Every row comes from one small tree of marks. The marks that hang from a mark follow it in brackets, in alphabetical order. Every link used is in the known rows. Which tree was each row made from?
Known rows
pelizig[pobo tusop]: [-18.3  24.7   7.2 -15.7  -6.4  22.2 -13.7 -14.7   1.3  20.6  -4.4 -25.0
  10.2  -6.3  -2.2  14.7   6.8  20.0 -10.4 -13.4   8.6   9.9]
pobo[pelizig[tusop[gedil[rase sebun]]]]: [-36.2  23.7   0.6 -32.2  -0.1  21.5   3.0 -14.5  17.3   7.7 -22.7 -31.2
   4.3 -16.4  -7.4 -12.6   7.5   7.0 -13.3  -6.3 -18.6  10.1]
pelizig[pobo tusop[gedil[sebun]]]: [-13.0  27.1  11.4 -28.1 -17.8  -4.1  -7.3  -7.3   5.0  15.4  -6.6 -27.3
   7.8  -0.4   4.5  -4.0   0.7  10.7 -13.7  -3.7 -10.9   0.3]
gedil[sebun[bina]]: [-32.4  40.8  -1.6 -18.3 -11.7  26.6  25.5   5.2   3.1  10.2  -9.3 -20.4
   4.0   0.4  11.3  -3.1   6.6  -2.6  -7.7 -23.0 -10.0   7.9]
tusop[gedil[pobo[pelizig]]]: [-25.4   9.8  -2.9 -13.7   3.8  21.8   6.6   0.9  12.1  22.5 -14.8 -20.8
  -6.6  -5.1  15.1  19.0  16.4   1.7  -4.1 -24.5  -7.4  19.9]
sebun[bina gedil]: [-39.4  29.0  -1.9 -16.9 -26.3  36.5  12.9   0.9  -0.1   1.7   5.5 -20.2
   7.1  -6.1  19.8  20.6  15.6  10.5  -8.3 -16.1  -3.3   0.3]
sebun[gedil[negup pobo rase tusop]]: [-47.3   1.6  -5.3  13.5  -2.8  30.2  20.5 -10.0  28.0  22.2  -6.7 -19.6
  15.8  -8.1   2.6 -30.6   2.8  15.6 -32.3   3.0 -24.0  -4.0]
bina[sebun]: [-14.2  37.4   0.3 -16.4  -2.2  53.9   5.1  -6.3   4.5  26.2   0.2 -20.6
   7.6  -4.9  13.3   2.6   8.2   9.9   4.3 -26.5  -3.5  10.0]
bina[sebun[gedil[rase tusop]]]: [-38.2  22.0   1.5 -12.0  -2.3  57.3   9.4 -16.0  13.4  15.4   1.5 -27.8
  10.3  -8.2   1.5 -26.3   4.9  14.1 -13.1  -7.3 -20.8 -11.3]
bina[sebun[gedil]]: [-22.4  30.5  -0.7 -17.4 -22.1  53.0   4.5  -6.9   3.9  14.4   7.8 -27.1
   7.8  -6.5  16.6   9.9   8.7  18.1   6.2 -19.6 -12.9  -9.7]
sebun[gedil[negup pobo[pelizig]]]: [-50.5  -4.3 -13.8   2.8 -20.9  33.7  10.5  -4.2  26.2  14.1  -6.1 -18.6
   1.2 -12.1  15.5  12.7   9.3  18.8  -6.2 -18.8 -19.2   1.1]
gedil[negup pobo tusop[pelizig]]: [-21.4   3.9  -7.8  -0.8   8.8  12.8  15.9  -0.9  23.5  27.2  -2.5  -2.2
   5.0  -6.6   4.4 -25.1   4.9  -8.0 -25.7  -9.3 -11.2  -4.4]
negup[gedil[pobo sebun tusop[pelizig]]]: [-30.6  11.7   4.3 -13.2  11.5   7.0  20.4   4.0  10.1  27.3   1.3 -16.4
  -5.6  -1.1   6.6 -27.4  -8.5 -28.1   2.0 -12.9 -19.7 -16.7]
pobo[pelizig]: [-32.2  21.6  -7.3 -20.6  13.1  47.0   1.9 -10.2   7.7  17.6  -8.0 -15.9
  -0.7 -16.5   4.4  24.1  15.9   8.9   2.6 -34.3   6.1  18.8]
sebun[bina gedil[pobo rase]]: [-50.1  20.1  -1.4   7.6 -24.1  30.1  28.8   4.6   9.1  13.7 -18.4 -29.9
   7.9   8.8  15.4  -1.6  11.2  10.2 -18.5 -14.9 -19.1  11.5]
sebun[bina gedil[pobo tusop]]: [-46.1   8.5  -4.1  -3.8 -14.8  26.8  23.8  -1.3   5.9   7.9   2.1 -22.4
  -4.3   0.9   9.2  -3.7  15.7   0.1 -14.7  -8.6 -11.3 -12.8]
tusop[gedil pelizig]: [  0.7  32.4   2.0 -32.0   2.8   9.4  -1.9   3.5   3.4  18.8  -1.7  -6.2
  10.4  -8.8  19.0  12.5  13.4  -7.2 -15.0 -18.0  -0.5   9.2]
pelizig[pobo tusop[gedil]]: [-10.1  23.7  10.8 -25.1 -12.3   9.1 -19.5  -9.5   2.2  17.9  -2.0 -23.5
  12.7  -6.6   5.3  14.7   8.6  16.9 -18.0  -5.2   4.2   9.3]
tusop[gedil[rase] pelizig]: [ -9.2  34.9   2.8 -23.3   6.7  14.0   3.4   3.4   9.5  21.2 -14.8 -10.4
  18.1  -6.9  13.5  -5.9   9.3  -4.6 -25.3 -15.3  -7.9  20.8]
negup[gedil[pobo[pelizig] rase tusop]]: [-64.0  -4.7  -1.5  -2.0  27.3  45.2  11.1  -8.5  17.4  28.5 -14.4 -25.9
  -5.2 -15.3  -2.1 -15.0  -2.7  -8.0  -4.3 -16.0  -9.1  12.8]
pelizig[pobo]: [-15.7  29.2   4.8  -7.6  -0.5  25.4  -3.3  -3.9   1.0  27.9  -7.8 -16.2
  12.6   0.7  11.7  17.3   4.3  17.1  -9.1 -27.3   7.4  20.2]
negup[gedil[rase tusop]]: [-44.3  19.3   4.7 -12.5  27.5  46.6   5.6 -10.0   6.4  26.5   1.7 -20.0
  13.8 -21.7  -0.3 -17.9  -5.1  -4.7 -12.8  -6.4   3.4   9.6]
gedil[pobo[pelizig] rase sebun]: [-42.4  19.2  -5.6   1.6   7.8  29.6  29.9  -4.0  20.9  25.1 -37.0 -28.9
  -1.7   4.2   1.5 -15.8   3.0   4.8  -2.6 -30.4 -23.5  20.9]
sebun[bina gedil[tusop]]: [-45.1  18.3  -3.7 -20.1 -10.2  36.8  11.8  -8.8   4.3  -0.9  12.4 -18.5
   1.8 -12.2   7.1   0.9  15.8   2.5 -14.7  -7.8  -4.8 -14.3]
tusop[gedil[negup sebun] pelizig]: [ -8.6  29.5  -2.8 -25.7 -14.5  -3.5  10.4   8.1  20.2  15.2  -1.6  -6.0
  12.9  -8.9  21.6 -20.8  -0.5  -7.4 -24.5  -8.4 -25.5  -1.8]
gedil[negup pobo rase sebun tusop]: [-38.6  14.4  -6.0  12.1  12.1  18.6  34.4  -3.9  30.4  29.6 -19.6 -17.0
  11.6  -1.9  -3.7 -56.9  -6.8   3.8 -31.9  -1.4 -28.7   4.6]

Which tree is each row?
[-46.6   2.9  -6.8   2.3  29.6  39.4  16.4 -12.5  22.2  27.1 -26.4 -22.0
  -3.1  -6.6 -10.5 -17.0  10.5   2.1 -13.8 -22.2  -9.6  18.4]
gedil[pobo[pelizig] rase tusop]
[-33.6  21.9   1.9   7.4 -19.9  44.6  19.7  -1.5  13.5  27.8 -16.1 -34.5
   8.4  10.1  16.0 -13.4   6.9  19.0  -4.2 -17.5 -27.0   2.8]
bina[sebun[gedil[pobo rase]]]
[-13.8  31.2  -2.8 -25.7  15.8  13.1  15.9  -6.0  11.9  17.1  -1.0  -9.5
   2.3  -6.7  -2.3 -25.3   4.0 -14.5 -12.0 -18.7  -8.5 -12.6]
gedil[sebun tusop[pelizig]]
[-10.6  27.1   3.2 -11.3  -5.2   2.0  21.9   7.8   8.2  25.9 -13.5 -20.9
   2.3   9.5  17.6  -6.2   7.8  -2.1  -7.5 -13.7 -16.3   6.8]
tusop[gedil[pobo sebun]]
[-13.1  17.9   3.3 -15.3  11.7  10.2  -4.8  -6.7   7.7  24.5  -3.2  -8.8
   4.3  -2.0   1.4  -9.6   4.5  -3.8 -16.8 -23.3   0.3   0.8]
gedil[tusop[pelizig[pobo]]]
[-21.6  17.9  -2.4 -24.8   1.5  23.2   1.7  -9.5   6.2  10.2  12.3  -8.8
   6.8 -13.7   4.0  -1.7  13.9  -1.8 -11.9 -13.6  -4.0 -21.3]
sebun[gedil[tusop[pelizig]]]
[-42.4  33.3  -0.4   6.9  -9.9  20.2  42.9   8.3  15.9  22.0 -31.9 -29.2
   4.8  13.5   9.5 -24.8   3.6  -3.8 -18.1 -19.1 -24.6  21.4]
gedil[pobo rase sebun[bina]]
[-40.2  33.7  -9.3  -9.9 -22.2  26.1  27.4   5.7  16.5   8.5  -3.7 -14.8
  10.5  -6.8  15.0 -15.6   0.6   1.5 -19.0 -12.2 -19.3   7.8]
gedil[negup sebun[bina]]
[-35.7  12.8  -7.2 -34.0 -14.6  16.1  -0.6 -11.3  24.6   5.2  -4.1 -21.1
   4.9 -27.0   0.3  -9.1   4.8   8.2 -15.0  -0.4 -21.9  -3.2]
pobo[pelizig[tusop[gedil[negup sebun]]]]
[-38.7  -2.1  -7.1   3.6  -8.3  26.3  15.7  -6.9  21.0  20.3   8.4 -13.6
   7.4 -11.1   8.3 -14.8   7.2  13.4 -20.9   0.2 -15.4 -14.7]
sebun[gedil[negup pobo tusop]]
[-40.2  20.0  -1.9  -4.6   0.6  15.7  38.6   1.7  10.4  14.9  -9.9 -20.9
  -9.5   8.8   2.5 -27.0   5.7 -12.5 -11.8 -13.2 -17.6  -3.8]
gedil[pobo sebun[bina] tusop]
[-23.0  21.9  -2.5  -1.3  19.4   5.7  30.3  -2.1  21.6  28.0 -23.8 -16.1
   2.7   8.3  -5.4 -47.8  -0.4 -14.4 -21.5 -15.4 -24.8  -0.1]
gedil[pobo rase sebun tusop[pelizig]]
[ -9.3  23.0   3.4  -7.1   4.6   3.6  13.7   9.4  13.4  30.6 -25.7 -14.8
  10.2   6.7  16.1 -10.3  10.8  -5.4 -25.7 -14.6 -14.2  21.9]
tusop[gedil[pobo rase] pelizig]
[-65.4  -5.1 -16.2   2.7 -38.2  31.8  19.5   1.7  25.2   3.8  -7.4 -22.5
  -4.9  -7.8  19.6   8.9  10.4  11.2 -10.6 -17.3 -27.6   0.3]
sebun[bina gedil[negup pobo[pelizig]]]
[-57.5  14.2  -6.9  14.2 -34.7  28.1  29.9   6.8  23.6  12.6 -15.8 -23.9
  15.8   0.6  18.6 -13.9   5.9  16.0 -31.5  -3.9 -28.9  11.6]
sebun[bina gedil[negup pobo rase]]
[-21.3   9.2  -0.7  -9.9 -13.3  26.3  13.8  -3.8  12.7  20.0   2.9 -20.0
  -5.3   4.8   9.0 -21.5   7.8  -5.1  -1.5 -17.0 -26.3 -28.6]
bina[sebun[gedil[pobo tusop[pelizig]]]]
[-18.5   9.5  -1.5 -11.1 -14.4  10.5   0.8  -2.7  19.2  22.7  -2.1 -18.8
  11.3 -12.6   7.5  -3.2  11.0  12.8 -23.8   8.8  -9.4   3.9]
pelizig[tusop[gedil[negup pobo]]]
[-32.0  31.3  -4.3 -21.1 -26.8  10.3  22.9  10.5  16.5   5.4  -1.8 -14.4
   8.9  -9.6  23.6 -16.8   2.4  -2.9 -25.0  -1.9 -26.2   6.2]
tusop[gedil[negup sebun[bina]]]
[-39.1  12.4   3.2  -7.9  13.6  20.4  22.3  -1.8   7.9  27.6   2.6 -24.3
  -3.7  -4.4   6.3 -24.6  -8.6 -15.0   3.2  -7.8 -11.3 -10.1]
negup[gedil[pobo sebun tusop]]
[-24.0  30.1  -4.1 -26.1 -29.6  -4.3  20.4  16.2  17.9   4.7  -4.6  -8.7
   7.3  -6.0  24.5 -20.1   0.4 -15.8 -28.4  -5.1 -30.9   0.4]
tusop[gedil[negup sebun[bina]] pelizig]
[-54.3  -7.9  -2.0  -9.7  22.2  39.5   7.4  -8.1  10.8  26.3  -0.4 -21.9
 -12.2 -17.5   2.4   1.9   2.3 -12.5   7.8 -19.9  -2.5   4.0]
negup[gedil[pobo[pelizig] tusop]]
[-55.1  13.2   2.5  -8.0  -2.4  19.6  32.3   5.1   6.1  17.9   0.3 -26.6
  -9.8   0.0   8.7 -25.4  -6.5 -24.0  -1.2  -7.5 -18.9  -8.4]
negup[gedil[pobo sebun[bina] tusop]]
[-40.8  11.6  -5.4  16.1 -18.5  30.3  20.3  -0.9  24.7  25.6 -12.7 -21.0
  20.8  -3.2  13.8 -13.7   2.9  24.9 -26.1  -7.4 -23.0   9.5]
sebun[gedil[negup pobo rase]]
[ -2.3  33.5  10.1 -24.8 -13.7 -16.3   0.6   7.0   6.6  20.6 -13.1 -13.6
   5.8   9.3  21.2  -6.0  -1.0  -6.2 -13.2 -20.1 -20.4   4.5]
tusop[gedil[sebun] pelizig[pobo]]
[-39.2  22.0  -4.9   0.0 -14.1  40.3   9.3  -6.9  22.5  16.0  -2.8 -18.1
  28.3 -15.7  11.7  -6.7   3.1  27.2 -27.1  -5.1 -15.5   9.2]
sebun[gedil[negup rase]]
[-26.8  14.2  -1.7 -39.4   0.3  30.9 -14.3 -14.8   8.7   8.8  -3.6 -22.2
   0.1 -25.3  -1.0  21.7  19.3   8.0  -6.8 -10.9   1.7   8.2]
pobo[pelizig[tusop[gedil]]]
[-32.4  15.7   6.1  -6.3  -3.2  12.9  -2.6 -11.4  12.5  17.8  -9.4 -17.5
  12.7  -0.7   2.6 -18.0   0.3   8.2 -26.6 -13.4 -16.8  -6.1]
sebun[gedil[rase tusop[pelizig[pobo]]]]
[-39.3  43.1  -0.2  -9.1  -5.7  30.2  31.6   2.7  10.1  12.5 -21.9 -27.1
   9.8   2.3   6.5 -19.5   2.8   0.7 -19.1 -16.8 -15.7  19.7]
gedil[rase sebun[bina]]
[-32.7   9.5  -6.9   6.3 -23.1  26.3  15.8   0.2  18.7  21.3   0.6 -15.9
  12.9  -5.2  19.9   3.1   7.6  21.3 -15.2  -9.3 -14.6  -1.4]
sebun[gedil[negup pobo]]
[-40.8  35.3   6.9 -11.9   6.6  35.9  16.3  -0.7   5.7  25.7  -9.4 -25.1
  17.8  -8.7  11.4 -15.3 -11.6  -1.2  -4.4 -14.2 -10.8  13.2]
negup[gedil[rase sebun]]
[ -0.6  27.3   9.0 -23.6  -7.5  -6.0  -9.7   5.4   4.2  24.8  -7.5  -9.5
   8.5   3.3  22.5  12.4   6.0   0.0 -19.1 -21.0  -5.2  13.3]
tusop[gedil pelizig[pobo]]
[-36.9  24.5  -5.6  -3.5  15.1  29.5  24.9 -10.2  27.4  19.7 -10.1 -13.1
  18.5 -15.1  -6.3 -52.1  -6.0   5.8 -32.1  -1.5 -20.7   3.6]
gedil[negup rase sebun tusop]
[-37.7  13.7  11.2 -10.5  16.2  17.4  -6.4  -5.3   9.3  29.8  -7.4 -17.0
  10.8  -9.4   3.7 -23.1 -13.8  -9.8 -20.0 -12.0  -8.6   7.6]
negup[gedil[rase tusop[pelizig[pobo]]]]
[-18.1  32.8  -0.7 -17.8  -7.3   1.1  17.1   6.7  26.0  20.5 -16.8 -11.0
  21.7  -7.3  15.4 -36.4  -3.5  -4.0 -34.8  -3.9 -32.3   9.4]
tusop[gedil[negup rase sebun] pelizig]
[-20.1  31.1  13.0 -18.9 -12.0  -0.9  -1.7  -8.3  10.2  18.2 -20.6 -32.4
  17.1   2.1   0.3 -20.1  -2.7  14.1 -24.6  -0.8 -18.5  11.6]
pelizig[pobo tusop[gedil[rase sebun]]]
[-31.1  10.4   8.9 -18.4  10.4  15.2  -9.4  -4.8   1.4  25.8   6.6 -12.7
   3.3  -9.8   9.9  -6.2  -9.6 -15.4  -7.5 -16.0  -0.2  -4.1]
negup[gedil[tusop[pelizig[pobo]]]]
